Each row comes from the steps of one path. Every step used is in the known rows, and no mark comes twice. Write the path behind each row, first mark first.
Known rows:
lize-fibaf-romes: -2  -33  -3  -7  4  -1  1  0  10  9  17  -24  6  -11  -13  27  4  -18  16  4  -8  -5
lize-fibaf: -7  -21  8  -4  1  0  -4  -14  26  8  17  -13  7  -29  -3  27  0  -23  15  -17  -11  4
vubazet-dafuv-bogoz-vumeb-fibaf-romes: -5  -12  -3  -4  5  3  12  7  -21  3  4  -3  12  4  3  0  -7  10  3  5  25  -5
lize-fibaf-dafuv: -9  -21  -2  -11  -18  22  -7  -7  37  19  16  -23  -1  -22  2  30  8  -7  23  -14  2  7
vubazet-dafuv-poze-bogoz-vumeb-fibaf-romes: -7  -14  -11  -4  5  12  24  19  -28  3  15  -5  1  10  -1  4  -8  -8  -1  15  17  -10
romes-poze-bogoz-vumeb-fibaf-dafuv-dubav: -18  17  -8  -8  -4  27  3  12  -3  1  4  0  -23  -20  25  23  3  -8  0  -15  -13  3
dafuv-fibaf-romes-poze-bogoz: -13  5  33  -7  2  24  14  0  6  0  19  -18  6  -14  -4  25  0  -34  -1  -1  -8  -3
poze-bogoz-vumeb-fibaf: -17  -12  7  -9  15  6  15  -9  -25  -3  2  24  3  -13  20  3  -18  -7  -4  -18  0  1
vubazet-dafuv-poze-bogoz-vumeb: -10  15  5  -20  5  3  23  11  -11  19  24  -1  0  -1  3  -25  2  -20  -7  0  1  -13
fibaf-romes-poze-bogoz-vumeb: -8  4  17  -24  17  -14  10  10  -13  11  13  4  1  -18  3  -14  -4  -24  -5  -1  -17  -5
vumeb-fibaf-romes: 1  -34  5  1  11  1  9  -1  -25  -3  5  -5  6  1  2  27  -6  1  5  -1  5  -2
poze-bogoz-vumeb-fibaf-dafuv: -17  -14  -5  -14  -7  25  8  -3  -3  10  4  7  -5  -9  21  12  -6  7  9  -14  10  4
poze-dafuv: -2  -21  5  -9  6  13  7  -15  1  7  19  1  10  13  15  11  0  -1  2  -17  0  -2
dafuv-poze-bogoz: -13  8  21  -19  1  23  18  3  -10  5  29  -17  -5  4  7  7  9  -19  -1  -7  -8  -18
dafuv-bogoz-vumeb-fibaf: -18  2  12  -9  9  -6  7  -6  -21  0  -3  14  11  -12  22  -5  -11  18  -2  -19  11  -1
poze-bogoz-vumeb-fibaf-dafuv-dubav: -19  9  -17  -10  -2  34  8  7  -9  6  3  1  -22  -9  25  17  7  0  1  -15  -10  -4
bogoz-vumeb: 0  -5  14  -16  18  -32  9  -1  -14  23  6  7  6  -13  3  -22  1  -5  -6  -14  -16  -3
vubazet-dafuv-poze: 8  9  16  4  -8  5  18  12  -4  14  30  -26  2  5  -7  1  10  -14  -3  1  15  -7
lize-fibaf-romes-poze-dafuv-bogoz-vumeb: -22  11  -1  -24  2  -8  -1  10  12  14  15  -7  13  -7  10  -13  1  6  8  0  2  -5

Which path is each row?
-6  -16  -2  -5  9  -3  6  9  -10  -2  15  7  9  2  13  14  -14  -5  -1  0  2  8 : bogoz-vumeb-fibaf-romes-poze-dafuv
-15  13  9  -26  11  -6  19  12  -17  20  21  -1  -3  -2  7  -24  5  -14  -6  -3  -15  -16 : dafuv-poze-bogoz-vumeb
-8  -16  8  -1  16  -16  11  -6  -25  3  -1  21  6  -15  16  2  -15  3  -5  -18  0  6 : bogoz-vumeb-fibaf
1  -9  21  -1  14  -27  2  15  -18  -2  6  -1  4  -23  1  15  -13  -14  -3  0  -6  11 : bogoz-vumeb-fibaf-romes-poze
-2  8  21  0  2  -10  1  13  -10  -4  7  -7  11  -20  3  9  -12  -7  0  2  19  9 : vubazet-dafuv-bogoz-vumeb-fibaf-romes-poze
-3  -30  -3  -4  16  -14  13  7  -31  6  2  4  5  -1  1  7  -8  3  0  4  1  -3 : bogoz-vumeb-fibaf-romes
-16  -3  16  -7  13  -1  11  -4  -21  -7  3  23  2  -25  21  7  -21  -15  -5  -17  -2  8 : romes-poze-bogoz-vumeb-fibaf
-15  15  11  -30  -5  -6  1  2  3  28  5  -8  7  -7  13  -26  12  24  6  -14  5  -8 : fibaf-dafuv-bogoz-vumeb
1  -12  23  -2  4  -15  -8  9  14  2  17  -23  5  -32  -10  32  -3  -30  10  1  -13  9 : lize-fibaf-romes-poze
-10  -17  -3  -9  -7  9  5  0  -3  15  1  4  -2  -11  17  10  -5  15  8  -15  9  9 : bogoz-vumeb-fibaf-dafuv
-21  7  11  -7  6  -2  4  -2  -13  -6  3  16  12  -11  28  1  -16  15  -2  -17  13  6 : romes-poze-dafuv-bogoz-vumeb-fibaf
-10  -8  26  -10  8  19  6  -2  -12  -14  14  -2  0  -17  9  29  -11  -28  2  -6  -3  0 : vumeb-fibaf-romes-poze-bogoz
-7  6  26  -6  8  -19  -2  14  -14  -4  5  -7  8  -21  6  11  -8  -1  1  -1  2  6 : dafuv-bogoz-vumeb-fibaf-romes-poze
-12  3  -3  -7  -11  4  14  24  -10  20  19  -17  -8  4  9  6  7  14  4  1  5  -3 : bogoz-vumeb-fibaf-dafuv-poze
-5  -19  1  -5  0  8  -1  4  17  0  24  -12  9  -4  3  30  -5  -19  9  0  -3  7 : lize-fibaf-romes-poze-dafuv
3  -12  11  13  -7  19  25  1  9  19  16  -31  19  8  -23  17  9  -16  -1  12  17  -2 : vubazet-dafuv-fibaf-romes
-13  -16  -7  -11  11  3  20  19  -33  4  14  -4  -1  8  3  6  -5  -2  -1  11  1  -13 : dafuv-poze-bogoz-vumeb-fibaf-romes
-20  2  5  -16  -12  44  17  7  -5  3  24  -15  -10  4  14  20  5  -7  7  -6  5  -11 : vumeb-fibaf-dafuv-poze-bogoz
-3  18  28  -8  -12  19  2  -16  10  5  12  -18  18  -3  7  -5  8  8  5  -17  34  -8 : vubazet-dafuv-bogoz
